Each row was made from one walk, in order. Every step used is in the known rows, and no mark comes twice. Write each row's walk.
Known rows
p > x > l: [-4.55 -2.58 -2.22  1.54 -0.98  2.01 -2.70  0.77 -1.91  1.27 -0.76 -0.69
  0.63  1.50  0.32  1.82  3.94]
n > t > k > x: [ 1.82  3.07 -3.16  0.38  1.35  0.41 -0.89 -2.62  2.58 -0.23 -1.23 -1.17
 -1.28 -4.13  0.05 -0.99 -2.36]
p > x > n > t: [-3.41  1.33 -1.60  1.38  0.72  2.36 -2.46 -0.92 -0.60 -0.69  1.16 -1.10
 -2.21 -0.07  0.95  5.21 -0.47]
k > x > n > t > p: [ 1.08  1.46 -0.63 -4.23  0.56  2.75 -2.86 -1.03 -1.25 -4.29  0.26 -1.93
 -4.74 -0.55  0.72  3.56 -0.91]
n > t > p > x: [ 0.83  2.44 -2.66 -0.09  1.51  3.87 -0.19  0.89  0.57 -1.33  1.13 -0.26
  0.29 -2.33  1.51  1.63 -0.87]
l > x > k: [-1.58 -1.90  0.38 -4.50 -2.06 -3.06 -2.88  1.66 -1.68 -0.69 -0.75  2.95
  2.15  0.42  0.07 -0.68  1.40]
l > x > n > t > k: [-1.31  1.32 -2.59 -1.17  0.82  0.31 -0.88 -1.30  1.28 -2.56 -2.68 -0.46
 -0.62  0.20  1.79  1.50 -2.55]
n > t > k: [ 2.21  3.40 -3.18  1.99  2.10  0.35  0.92 -2.55  4.91 -0.31 -1.74 -0.33
 -0.32 -3.10  0.28 -0.66 -2.81]
k > t > p: [ 2.51 -0.05 -1.25 -6.22 -0.82  3.18  2.49  2.23 -1.08 -2.86  1.76 -1.12
 -2.42  0.47  1.00 -2.25 -2.34]
p > x > k: [-2.86 -1.75  0.17 -0.35 -2.14 -0.99 -4.04  1.04 -1.32  2.59  2.58  2.14
  0.52 -1.09 -0.20  1.01  2.77]
l > x > p > t > k: [-0.05 -2.07 -4.06  0.72 -0.24  0.64  0.39 -1.53 -1.22  2.00 -2.65  2.03
  2.34  2.33  1.84 -1.91 -1.29]
n > x > k > t > p: [ 0.22  1.28  0.81 -5.00 -3.11 -2.61 -1.09  1.14  1.19 -3.65  5.08  1.71
 -2.47 -1.29  0.42  1.13 -0.47]
k > x: [-0.40 -0.46  0.03 -2.24 -1.04  0.23 -2.21  0.10 -2.74  0.00  0.64 -0.97
 -1.16 -1.25 -0.18 -0.39  0.57]
l > x > n > t: [-2.24  1.11 -1.46 -2.69  0.87  0.30 -1.34 -0.38 -0.94 -3.99 -1.77 -0.27
 -0.51  1.55  1.24  3.59 -1.97]
x > n > t > p: [ 1.70  2.04 -0.69 -2.08  1.77  2.79 -0.59 -1.17  1.47 -4.88 -0.37 -1.14
 -3.99  0.91  1.10  4.49 -1.60]
k > t: [ 0.37  0.24 -1.07 -4.27 -0.93  0.97  1.81  0.79 -1.30 -1.39  1.36 -1.09
 -2.10  0.61 -0.31 -1.48 -2.69]
p > t > k > x > n: [ 0.73 -0.67 -3.27  2.48  0.80  1.59 -1.92 -3.32  0.51  1.91  0.03 -1.80
 -3.37 -0.62 -0.57 -2.15  0.42]
p > x: [-3.16 -0.68 -1.09  1.70 -0.79  1.66 -1.49  1.18 -1.86  2.53  1.82 -0.20
  1.04 -0.94  1.00  0.69  1.22]

Write each row's walk
[ 0.68 -0.92  0.35 -6.40 -2.27 -2.06 -1.26  0.62 -0.57 -1.22  1.85  1.48
 -2.62  0.38 -1.76 -0.97 -0.58] => x > k > t
[-0.79 -2.21 -2.84 -0.60 -0.24  0.64 -0.11 -0.80 -3.69  0.63 -1.92  2.21
  2.35  3.66  1.14  0.22 -0.71] => l > x > p > t
[-1.06 -1.00 -1.44 -5.38 -1.60  4.93  0.29  2.41 -2.84 -2.08  3.19 -1.97
 -3.99  1.43  2.08  0.75 -1.26] => k > t > p > x > n
[ 0.70  2.47 -1.86  1.08  1.70  0.73 -0.73 -3.44  4.03 -2.15 -1.61 -1.28
 -3.67 -0.54  0.64  2.71 -2.56] => x > n > t > k
[ 2.57 -1.12  0.38 -8.05 -2.12 -0.11 -0.60  1.85 -0.25 -2.55  2.27  1.39
 -2.89  0.16 -0.52 -1.53 -0.44] => x > k > t > p
[-0.39  1.00 -1.57 -4.08  0.98  2.02 -0.73  0.71 -0.88 -5.07 -1.58 -0.25
 -0.82  1.44  2.26  3.07 -1.77] => l > x > n > t > p
[-0.29  1.10 -2.57  5.36 -0.73 -1.53  0.10 -3.87  2.41  1.19  1.52  1.65
 -0.43  0.26  1.39  1.73 -1.08] => n > x > p > t > k
[-0.08 -1.80  0.10 -2.58 -1.86  1.60 -2.89  2.48 -0.95  0.66  2.60  1.82
  0.01 -1.21  1.22  0.16  2.88] => t > p > x > k
[ 2.15 -1.30 -3.45  3.39  0.47  1.19  0.71 -3.76  1.08  3.01 -1.73  1.43
 -0.53  1.82  0.68 -1.08 -0.98] => x > p > t > k
[-1.80 -2.28 -0.74 -3.24 -1.65 -0.18 -0.44  0.54 -3.56 -0.49 -2.31  2.19
  2.24  3.21  2.42  1.63 -1.26] => l > x > p
[ 1.76 -0.21 -3.94  3.06  1.03  1.27 -0.82 -2.65  0.61  3.16  0.00 -1.12
 -0.81 -2.19 -0.86 -4.63  0.29] => p > t > k > x
[ 2.13  0.18 -3.98  4.98  1.88  1.05  1.13 -2.52  2.88  3.14 -0.50 -0.16
  0.08 -1.12 -0.84 -4.37 -0.12] => p > t > k
[ 0.65 -1.71 -4.84  2.98  0.79  1.59 -1.69 -2.89  0.72  2.12 -2.14 -1.49
 -1.20 -0.32 -1.37 -3.70  2.48] => p > t > k > x > l
[-2.00  0.92  0.65  1.24 -2.22 -2.31 -0.73 -1.80  0.19 -1.33  2.08  1.79
 -0.42  1.19  2.04  5.19 -0.91] => n > x > p
[-0.62 -1.94 -2.49 -0.47 -1.06  0.57 -2.29 -1.59  0.93  0.60 -2.92 -1.77
 -1.52 -0.98  0.20 -2.21  2.26] => t > k > x > l
[-0.51 -0.79 -0.83 -0.88 -1.05  0.58 -2.63 -2.13  0.59  0.40 -0.68 -1.92
 -3.89 -1.11  1.10 -0.34 -0.10] => t > k > x > n
[-2.49 -1.62 -0.67 -4.05 -2.86 -0.20 -2.48  1.77 -2.46  1.54  3.57  1.17
 -1.16 -0.60 -0.48 -0.21  0.63] => p > x > k > t
[-1.34 -1.73 -0.57 -8.05 -2.67 -2.32 -1.30  2.34 -2.78 -1.78  0.55  2.10
  0.42  0.93 -0.26 -1.87 -0.83] => l > x > k > t
[-0.06 -0.58 -2.11 -4.79 -1.42  4.57  1.42  3.21 -2.67 -0.74  3.18 -1.17
 -1.52 -0.26  1.87 -1.75 -1.31] => k > t > p > x
